(in the rows, 128 means zero)
Known rows, with every step that occurs
x, y, e, r, c: [ 58 201  40 151 159 114 145 124  98 141 126 133 108 104 121 124 136  94
 141  97 120 153 183 136 122]
y, e, r: [130 171  92 112 149 125 105  99 103 159 142  92 115  84 129 121 109  79
 133  85 142 138 174 116 157]
n, y, s: [138 144 135 136 122 134 143 114 145 180  98 138 123  89 106 137 133 151
  56 135 127 135 195 135 127]
c, n, s: [101 100 133 140 179 140 124 130 151 146 122 139 134  91 127 136 107 109
 146 147 134 160 186 128 164]
k, e, r: [148  99 115 111 140 129 120 142 115 148 165  95 122  70 116  85  65 164
  90  97 159 138 182 105 146]
s, y, e: [112 160 102  81 123 140 106 109 124 154 113 141 102  93 110 147 131  87
 117  97 136 165 175 127 125]
y, s: [119 133  99 117 129 134 134 131 141 169 112 115 118  89 111 158 106 145
  87 125 143 138 192 128 126]
r, c, n, s, y: [ 92  85 135 134 152 136 145 155 140 128 106 214 128 114 102 126 134 132
 110 150 116 193 189 138  90]
n, y, e, r: [152 178 131 129 141 124 114  83 106 171 127 117 120  84 124  98 136  88
  98  96 129 135 177 122 155]
n, s: [135 118 134  97 166 139 116 131 150 145 110 104 117  85 118 147 116  66
 110 136 130 162 185 113 161]
n, c, r, e: [206 111 164 107 146 142 124 124 135 138 112  84 118 105 142 157  84  77
  94 123 152  74 194 164 160]
e, r: [167 124 115 138 150 128 117 105 117 141 146 102 121  72 112 101  88 108
 125 101 140 142 176 111 132]
c, n, y, e, r: [116 159 130 169 152 124 121  81 105 171 141 150 138  90 133  88 127 131
 136 107 132 133 178 139 163]
k, e, r, c: [115  99  98  99 132 119 155 167 105 136 157 130 125  95 113  67  89 149
  76  95 143 147 189 113 119]
x, y, e, r, c, n: [ 21 182  38 192 172 114 153 122  98 143 138 166 127 110 130 113 128 138
 180 110 124 155 185 152 127]
s, n, y: [173 125 173 100 133 142 122  93 136 127 117 130 103  68  89  89 155  75
  94 128 113 138 176 137 151]
c, r, e: [132 102 128 128 149 148 152 129 140 125 102  93 120 113 135 155  98  64
 103 110 138 100 214 158 136]
s, n, c, r: [194 121 180  85 131 144 119 104 129 111 121 113 104  77 115 125 109  50
  96 119 132 110 171 162 187]
c, n, s, y: [120  89 152 146 160 146 107 131 150 139 112 177 125  89 107 140 109 145
 125 149 133 184 181 129 117]
s, y, e, r, c, n: [ 85 136  89 147 133 122 132 123  92 142 138 201 128 111 113  96 126 151
 136 100 128 169 179 142  88]
s, n, y, e: [135 168 151  75 130 139 108  88 120 145 113 122  98  80 106 106 175  50
 100 112 113 136 173 142 182]
x, y, s, n, c: [180 161 123 133 139 133  92 120 135 143 118 110  89  63  96 172 116 170
  94 157 141 116 162 153 154]
e, r, c, n: [ 96 103  98 166 155 118 160 130 108 133 153 172 142 101 118  76 102 144
 147 114 128 150 187 136 107]
e, r, c, n, y: [118 116 138 184 147 118 168 112 111 144 138 196 145 102 112  53 128 150
 116 123 117 147 190 143 107]
y, n, c, r, e: [232 143 152 111 126 141 142 127 148 136 111  43 118 109 171 193  88 106
 107 136 167  60 196 165 136]

Rows
[179 166 158 108 134 131  90  79  99 142 133 112 101  69 105  81 155  76
  92 102 118 132 165 130 168]  s, n, y, e, r
[193 128 171 100 113 141 118 122 131 136 105 117 106  82 113 160 109 115
  49 133 135 104 178 170 166]  y, s, n, c, r
[ 58 109  90 133 150 128 179 138 129 135 135 181 138 113 119 102 120 114
 155 124 126 151 193 147 118]  r, c, n
[121 149 127  78 145 144  89 125 135 153  95 135 102  95 116 170 138  71
  93 121 129 181 176 118 142]  n, s, y, e
[ 52 132 110 105 150 134 132 150 125 146 101 206 124 126 119 143 154 107
 120 132 117 188 186 144 116]  r, c, n, s, y, e
[105 126 136 179 134 133 148 113 144 182 110 169 141  95 115 130 122 197
  91 146 133 132 197 150 132]  c, n, y, s
[149 120 123  99 124 140 110 129 135 139 118 113 101  73  92 142 127 136
  78 132 129 135 179 136 135]  y, s, n
[ 72 139 101 135 174 119 129 140 104 150 133 157 136 115 138 111 132 100
 134 119 122 164 185 132 152]  y, e, r, c, n, s
[121 179 114 114 133 115 148 108  95 159 121 152 122 108 119  82 159  81
  88  95 112 144 186 131 129]  n, y, e, r, c
[177 145 112 117 106 141 138 117 152 136 116 108 107  86 125 165 120 147
 125 127 152 153 180 125  71]  s, y, n
[ 81  80  98 140 144 119 165 166 104 140 171 166 143 100 123  59  79 195
 113 109 147 144 191 130 124]  k, e, r, c, n
[ 92 203  56 164 167 124 112  99 108 149 132  97 106  80 126 140 114 103
 155  98 139 144 174 128 150]  x, y, e, r
[136 124  97 124 143 119 153 130 107 131 140 139 124  95 108  83 111  99
 112 102 124 151 184 119  99]  e, r, c
[ 69  99 116 124 171 130 161 156 142 136 116 175 137 115 123 122 130  99
 132 147 118 169 194 138 133]  r, c, n, s
[108 153  87 151 143 139 117 125 140 132 105 118  91  71  88 168 131 155
 102 146 128 142 181 148 130]  x, y, s, n
[ 99  89 137 157 138 119 169 149 107 152 155 187 147 101 116  37 107 206
  80 120 133 143 195 137 122]  k, e, r, c, n, y
[ 80 121 130 147 143 127 189 121 133 147 119 202 142 113 113  80 149 120
 127 133 111 148 198 154 119]  r, c, n, y
[166 148 120 104 146 140 135 135 163 145 109  65 116  89 150 182 123  94
 123 148 144 145 187 113 135]  y, n, s
[159 146 134 113 150 134  71 117 113 151 116 128 105  83 113 144 121 100
  88 113 131 180 168 106 133]  n, s, y, e, r
[ 42 163 105 126 140 124 175 117 118 165 115 195 136 124 131  97 167  92
 131 117 113 145 194 160 146]  r, c, n, y, e
[232  97 193  89 140 147 100 119 128 110 116  82 101  90 123 142 104  69
  88 129 140  73 182 172 169]  s, n, c, r, e
[190 177 116 167 145 140 147 126 152 127 100  49 109 106 168 217  95 129
 128 149 164  66 198 175 126]  x, y, n, c, r, e
